What can hang from each mark
mulim: memi pasinev
memi: funek kupo mika mulim suzu
gako: pasinev
pasinev: gima mulim ruzo
suzu: memi zekurun
kupo: zekurun
ruzo: mulim zekurun
mika: memi mulim pasinev
funek: zekurun
zekurun: funek ruzo
gima: pasinev

Known rows, with every way that one mark hangs from another
(funek (zekurun (ruzo (mulim (memi mika suzu) pasinev)))): [-8 25 9 1 -3 -15 20 2 -5 -13 -8 22 -1 6 11 -2 12 -14 -14 -18 -4 10 -8 9 -11 15 7 18 5 -9 5 0 -6]
(kupo (zekurun funek (ruzo mulim))): [1 7 6 3 10 -39 26 8 -5 7 -19 -6 -10 5 -8 -2 -4 4 6 1 5 -2 -9 9 -11 19 -3 -1 -9 25 16 -5 6]
(gima (pasinev (ruzo (zekurun funek)))): [-9 2 3 6 4 -7 25 4 -6 7 -5 0 9 0 -2 -5 6 9 4 17 -12 0 5 6 -6 18 -3 6 -3 12 29 -9 7]
(ruzo (mulim memi (pasinev gima)) zekurun): [-18 11 5 2 5 -12 13 20 -8 -9 -9 20 12 10 -4 7 18 -3 0 -9 -8 -1 -13 5 -4 20 -1 -12 3 0 1 -7 0]
(mika memi): [-10 1 -8 1 9 0 16 15 -14 6 -2 15 13 0 18 7 3 -2 14 13 -4 17 -9 0 3 -6 -3 4 -1 16 -11 3 -2]
(suzu memi): [-5 -3 -13 0 7 -7 18 17 -15 2 -5 9 6 6 13 7 10 1 17 19 2 11 -8 1 5 -6 0 4 7 21 -10 -7 0]
(suzu (memi funek kupo mika) zekurun): [-9 9 -10 -2 10 5 27 -5 -17 14 -4 11 10 -11 25 -14 12 24 3 3 1 10 2 -10 -2 -26 -2 18 11 17 -18 -8 11]
(memi funek kupo (mika mulim pasinev)): [-19 7 -1 -3 15 2 26 -15 -15 14 -3 18 18 -13 27 -13 -2 12 4 0 -8 26 5 -5 -3 -1 -2 27 -5 19 -15 7 12]
(gima (pasinev (mulim memi) ruzo)): [-12 6 2 2 -2 4 15 10 -13 -4 2 -2 5 15 1 11 8 -7 4 2 -6 4 1 0 0 16 -3 -2 8 9 12 -3 -1]
(gima (pasinev (mulim (memi funek suzu)) (ruzo zekurun))): [-25 15 3 4 3 -8 19 -4 -10 -3 3 1 11 13 9 -5 11 7 -7 -8 -8 2 4 -1 -3 13 -3 -10 10 -6 2 -8 6]
(mika (memi kupo)): [-11 7 -6 -1 14 14 14 7 -16 8 1 13 15 -1 23 2 5 -3 9 15 -2 16 -3 -7 1 -13 -6 10 -1 16 -14 3 0]
(zekurun funek (ruzo (mulim (memi (mika pasinev) suzu)))): [1 23 12 0 -1 -8 28 -1 -6 -2 -5 14 -5 10 17 1 6 -2 -5 -15 -6 17 3 13 -11 17 -2 22 0 20 12 -5 1]
(zekurun funek): [0 -3 -10 2 4 -24 17 6 -12 4 -8 -1 1 0 10 1 8 8 16 16 2 9 -1 6 -1 -6 0 10 -4 22 10 -4 7]
(suzu (memi (kupo (zekurun funek ruzo)) mika mulim)): [-9 13 6 -3 6 -10 30 -10 -10 11 -8 -11 -9 5 9 -8 -1 10 -6 6 -2 2 2 8 -12 -8 0 19 -3 23 11 0 12]
(zekurun ruzo): [-3 0 -6 3 0 -19 16 3 -12 7 -5 6 3 10 7 6 4 -2 12 16 2 10 -4 10 1 14 -2 15 -5 16 -2 -1 2]
(funek (zekurun (ruzo (mulim memi (pasinev gima))))): [-5 21 8 3 -1 -3 12 15 -6 -14 -7 7 -2 5 -15 10 14 -10 -8 -14 -8 0 -16 11 -8 28 4 6 1 7 15 -1 -6]
(ruzo (mulim (memi suzu) (pasinev gima)) (zekurun funek)): [-12 20 6 1 2 -16 14 9 -5 -12 -9 8 4 10 -4 1 19 2 -6 -14 -9 0 -6 9 -9 6 0 -9 8 1 11 -7 4]
(memi funek kupo (mika mulim pasinev) suzu): [-21 15 0 -4 14 -1 27 -24 -15 13 -1 16 19 -7 34 -17 -2 7 0 -4 -10 31 8 -4 -3 -12 -1 26 2 10 -19 12 11]
(mika mulim): [-12 -6 -7 0 11 -12 17 5 -14 2 -11 6 8 3 8 2 -3 -4 14 13 -1 18 -6 1 1 1 0 5 -2 18 -8 5 2]
(mulim memi): [-6 0 -9 1 3 -17 12 14 -14 -7 -6 19 5 11 15 9 14 -3 14 12 2 11 -5 1 2 1 -2 10 2 13 -2 -4 -1]
(mulim (memi (funek zekurun) kupo) (pasinev gima ruzo)): [-14 24 -3 3 -3 12 5 -7 -12 -6 2 -5 14 -7 -1 -1 22 12 -8 -5 -5 -1 -6 0 -8 8 2 19 7 3 15 3 6]
(kupo (zekurun funek (ruzo (mulim (memi suzu))))): [-1 20 8 2 6 -37 23 6 -5 -6 -17 1 -13 16 -3 1 5 -1 -2 -8 4 2 -7 8 -12 11 -2 3 1 18 15 -5 2]
(mika (memi kupo mulim)): [-20 5 -1 -4 14 16 17 -1 -16 6 3 9 13 6 23 -2 -4 -2 7 12 -1 13 0 -6 0 -13 -4 6 -1 12 -14 9 2]
(gima (pasinev mulim (ruzo (zekurun funek)))): [-14 3 7 6 5 -3 23 4 -6 7 -3 -15 3 4 -7 -4 1 3 3 6 -10 -3 4 3 -5 19 -3 -13 -2 9 24 -9 8]
(ruzo (mulim memi pasinev)): [-8 8 -1 0 2 -20 13 20 -10 -9 -12 32 7 10 6 11 16 -5 8 -2 6 5 -9 0 -2 15 1 7 5 10 -3 -6 -4]
(ruzo (mulim (pasinev gima)) (zekurun funek)): [-10 7 4 3 6 -18 17 11 -5 2 -11 0 8 -1 -9 -2 11 6 3 -5 -8 -4 -9 9 -7 14 1 -12 -4 8 13 -7 7]
(ruzo zekurun): [-19 -6 -6 5 10 -22 19 11 -11 5 -10 16 11 5 13 -4 6 -1 15 19 -2 7 -7 2 0 8 -2 -7 -5 3 -4 -4 4]
(memi (funek zekurun) kupo (mika pasinev) mulim): [-28 10 4 -1 15 -1 31 -18 -12 9 3 14 11 -11 29 -23 -5 10 -1 -1 -7 15 3 -3 -7 -4 1 19 -6 2 -2 11 10]
(gako (pasinev gima (mulim memi) (ruzo zekurun))): [-21 12 8 6 -2 14 9 10 -11 -3 4 -7 -2 18 -17 4 6 -7 15 -10 -12 -2 -6 5 -7 18 -1 -12 4 2 13 -5 0]
(suzu (zekurun funek (ruzo (mulim (memi kupo))))): [6 18 10 2 10 7 21 5 -8 -2 -13 7 -11 5 -9 -1 10 7 -3 -5 7 -2 2 -5 -13 9 -7 16 4 32 12 -14 4]
(memi (funek (zekurun ruzo)) mika mulim): [-18 7 -3 1 2 -22 25 -18 -10 4 -2 -4 0 -2 17 -15 -5 10 -4 -3 -4 8 -2 11 -9 11 6 15 -12 0 -1 4 8]

Rows
[-22 11 -1 3 -5 -4 13 -12 -9 1 2 -19 12 -3 -4 -5 3 16 -1 -3 -7 -2 -9 11 -6 12 5 4 5 -3 14 12 8]
(memi (funek zekurun) (mulim (pasinev gima ruzo)))
[-4 7 3 5 11 -11 22 9 -8 -3 -9 0 -4 1 -1 -3 -3 -14 5 2 2 4 -13 6 -7 26 1 -3 -8 11 5 -4 -4]
(funek (zekurun (ruzo mulim)))
[-10 7 -3 -1 3 -14 14 10 -12 3 -6 4 12 6 1 5 8 -2 10 -3 -5 4 -11 8 1 11 0 -5 3 6 -4 3 1]
(ruzo (mulim (pasinev gima)))
[-8 5 6 3 12 -35 25 10 -9 8 -16 4 -3 11 -1 -1 -6 -5 9 3 5 1 -14 5 -6 23 -3 -6 -7 15 0 0 2]
(kupo (zekurun (ruzo mulim)))
[-9 4 3 2 6 -1 24 6 -11 4 -2 -1 11 7 6 0 0 -5 9 9 -5 4 -1 2 0 25 -4 -2 2 11 8 -5 -1]
(gima (pasinev (ruzo mulim)))
[-15 18 5 -1 -1 -6 24 -8 -8 9 -3 24 8 5 3 -2 0 24 -7 -10 -2 9 -1 1 -5 -9 0 25 15 8 -15 11 5]
(mika (memi funek (mulim pasinev) (suzu (zekurun ruzo))))
[-15 17 8 4 3 22 6 -3 -10 -2 2 -36 4 10 -6 1 12 1 -4 -4 -7 -6 -4 3 -10 10 -7 -18 2 11 23 -10 10]
(pasinev gima (mulim (memi kupo)) (ruzo (zekurun funek)))
[-13 13 -9 2 13 -5 18 1 -11 0 1 8 11 -10 23 -10 3 4 2 -1 -6 17 -9 -2 -4 -18 1 3 3 2 -11 6 -1]
(mika (memi (funek zekurun) suzu))
[-19 3 0 6 0 2 13 0 -11 8 0 -19 17 8 2 -1 6 1 10 13 -10 2 -10 10 -2 17 -4 -14 0 2 10 -1 6]
(pasinev gima (ruzo zekurun))
[-19 20 6 6 4 5 16 -2 -9 -7 3 -4 5 1 9 -4 6 1 0 -13 -2 12 -7 -2 -7 11 -1 -1 15 5 6 4 1]
(mika (pasinev (mulim (memi (funek zekurun) suzu)) ruzo))
[-16 17 9 5 0 6 20 -2 -11 4 0 5 7 7 4 -1 7 15 5 -14 2 10 -2 -7 -6 4 -6 2 25 13 -2 1 4]
(mika (pasinev (mulim (memi funek (suzu zekurun))) ruzo))
[-8 10 4 1 4 3 21 13 -11 -7 -3 9 8 12 4 6 8 -6 3 2 -5 4 0 0 -3 29 -4 2 6 13 13 -8 -4]
(gima (pasinev (ruzo (mulim memi))))
[-32 19 7 -6 1 -25 23 -24 -14 10 -3 -3 12 13 22 -14 1 3 -5 -5 -14 7 1 7 -5 -24 2 8 7 -16 -2 26 11]
(memi (kupo zekurun) mika (mulim (pasinev gima)) suzu)
[-6 15 7 0 5 -1 26 -22 -11 8 -6 -8 -8 12 3 -12 -3 12 -2 5 3 3 11 2 -10 -14 -5 21 10 16 7 5 10]
(memi kupo mulim (suzu (zekurun funek ruzo)))
[-11 13 6 3 10 19 22 9 -9 13 3 10 21 -9 12 1 -3 11 9 -5 -2 15 -11 -2 -4 25 -6 2 2 25 -7 -2 0]
(mika (memi funek) (pasinev (ruzo mulim)))
[-14 7 -11 -1 17 -21 23 4 -16 11 -8 8 7 -3 15 -8 9 18 8 13 6 4 -6 -9 0 -15 -3 6 4 20 -14 -3 11]
(suzu (memi funek (kupo zekurun)))
[-1 9 0 2 4 -12 15 13 -10 -7 -9 13 -3 16 4 11 8 -9 5 -1 6 6 -9 6 -4 27 -3 5 -3 19 -2 -10 -4]
(zekurun (ruzo (mulim memi)))
[-15 6 5 6 0 4 11 -2 -7 7 0 -43 5 6 -11 0 3 3 6 0 -9 -4 -8 12 -7 13 -4 -27 -1 9 22 -6 10]
(pasinev gima mulim (ruzo (zekurun funek)))
[-24 18 8 -3 18 21 31 -11 -14 15 3 26 15 -1 22 -14 -6 20 0 -3 -5 18 5 -13 -4 -24 -8 17 17 15 -21 16 7]
(mika (memi funek kupo mulim (suzu zekurun)) pasinev)
[-17 4 -3 -5 5 3 18 4 -15 1 -3 18 10 8 11 2 10 4 6 15 4 6 1 -3 2 -11 1 18 11 14 -13 2 4]
(suzu (memi kupo (mulim pasinev)))
[-19 15 0 2 -3 3 15 -16 -9 4 -3 -19 17 -18 0 -9 3 11 -9 -12 -16 11 -10 9 -10 10 9 13 0 -1 13 11 8]
(memi (funek zekurun) (mika (mulim (pasinev gima ruzo))))
[-19 23 -2 -2 8 6 12 -12 -18 0 2 -14 4 10 10 -7 13 13 -3 -17 -3 4 1 -7 -3 -24 -7 -9 21 4 -13 3 10]
(pasinev gima (mulim (memi funek kupo (suzu zekurun))))
[-2 5 5 4 8 -9 26 9 -9 8 -14 8 -2 8 -5 -1 -2 1 9 0 5 2 -8 1 -5 17 -5 1 4 20 -3 -7 0]
(suzu (zekurun (ruzo mulim)))
[-15 9 7 -2 14 16 23 8 -11 5 -3 24 15 -2 16 4 -8 -8 7 2 -13 33 -5 -1 0 -8 -3 12 9 22 -15 16 -5]
(mika (memi suzu) mulim pasinev)
[-16 12 8 2 12 9 28 3 -7 7 3 20 5 -9 5 -2 -10 10 -3 -4 -9 15 -8 5 -7 16 0 18 -5 20 -2 10 0]
(mika (memi (funek (zekurun ruzo)) mulim) pasinev)
[-3 6 1 1 0 -21 17 9 -8 3 -11 18 5 9 -2 7 6 -4 7 2 5 5 -10 7 -1 27 1 13 -3 14 -5 -4 -1]
(zekurun (ruzo (mulim pasinev)))
[-18 13 12 -2 15 15 33 -14 -13 14 -8 22 12 -4 21 -16 -5 0 0 -2 -11 27 7 -9 -5 -20 -5 24 15 12 -11 16 5]
(memi kupo (mika mulim pasinev) (suzu zekurun))
[-9 18 0 2 12 -10 18 -4 -9 3 -7 12 4 -9 1 -10 7 5 -6 -5 6 0 -7 -2 -8 22 2 18 -6 8 -4 -4 4]
(memi (funek (zekurun (ruzo (mulim pasinev)))) kupo)
[-5 10 5 5 5 -17 19 12 -5 -3 -12 15 -1 -2 -7 1 4 -10 1 -2 2 3 -14 6 -7 28 4 9 -4 6 6 -1 -5]
(funek (zekurun (ruzo (mulim pasinev))))
[-17 12 8 5 4 9 11 10 -8 -6 -3 -13 13 14 -2 4 10 -6 2 -4 -7 -3 -14 6 -7 29 -5 -24 2 4 12 -11 0]
(pasinev gima (ruzo (mulim memi) zekurun))
[-12 13 -12 2 6 -24 15 1 -12 -12 -5 12 3 0 19 -7 14 5 1 -1 0 11 -5 -1 -5 -8 3 8 7 0 -3 0 1]
(mulim (memi (funek zekurun) suzu))
[-11 3 -1 -1 8 3 14 15 -10 2 -10 27 16 -6 2 11 1 -2 5 4 -7 21 -9 -2 0 -2 2 17 2 19 -11 9 -3]
(mika memi (mulim pasinev))
[-14 -2 -5 -3 1 -12 20 13 -13 -2 -6 20 6 9 6 8 9 6 10 12 3 7 -5 3 4 -5 4 12 12 13 -8 1 1]
(suzu (memi (mulim pasinev)))
[-17 12 4 6 -8 -1 7 10 -8 -4 -1 6 17 9 -7 11 22 3 0 4 -10 -2 -11 8 -4 21 0 2 7 0 16 -2 3]
(mulim memi (pasinev gima (ruzo zekurun)))
[7 16 2 3 -3 -13 20 2 -8 -4 -11 9 -11 12 -3 3 13 11 -1 -1 1 6 4 5 -9 -6 -3 24 13 22 15 -5 4]
(mulim (memi (suzu (zekurun funek ruzo))))
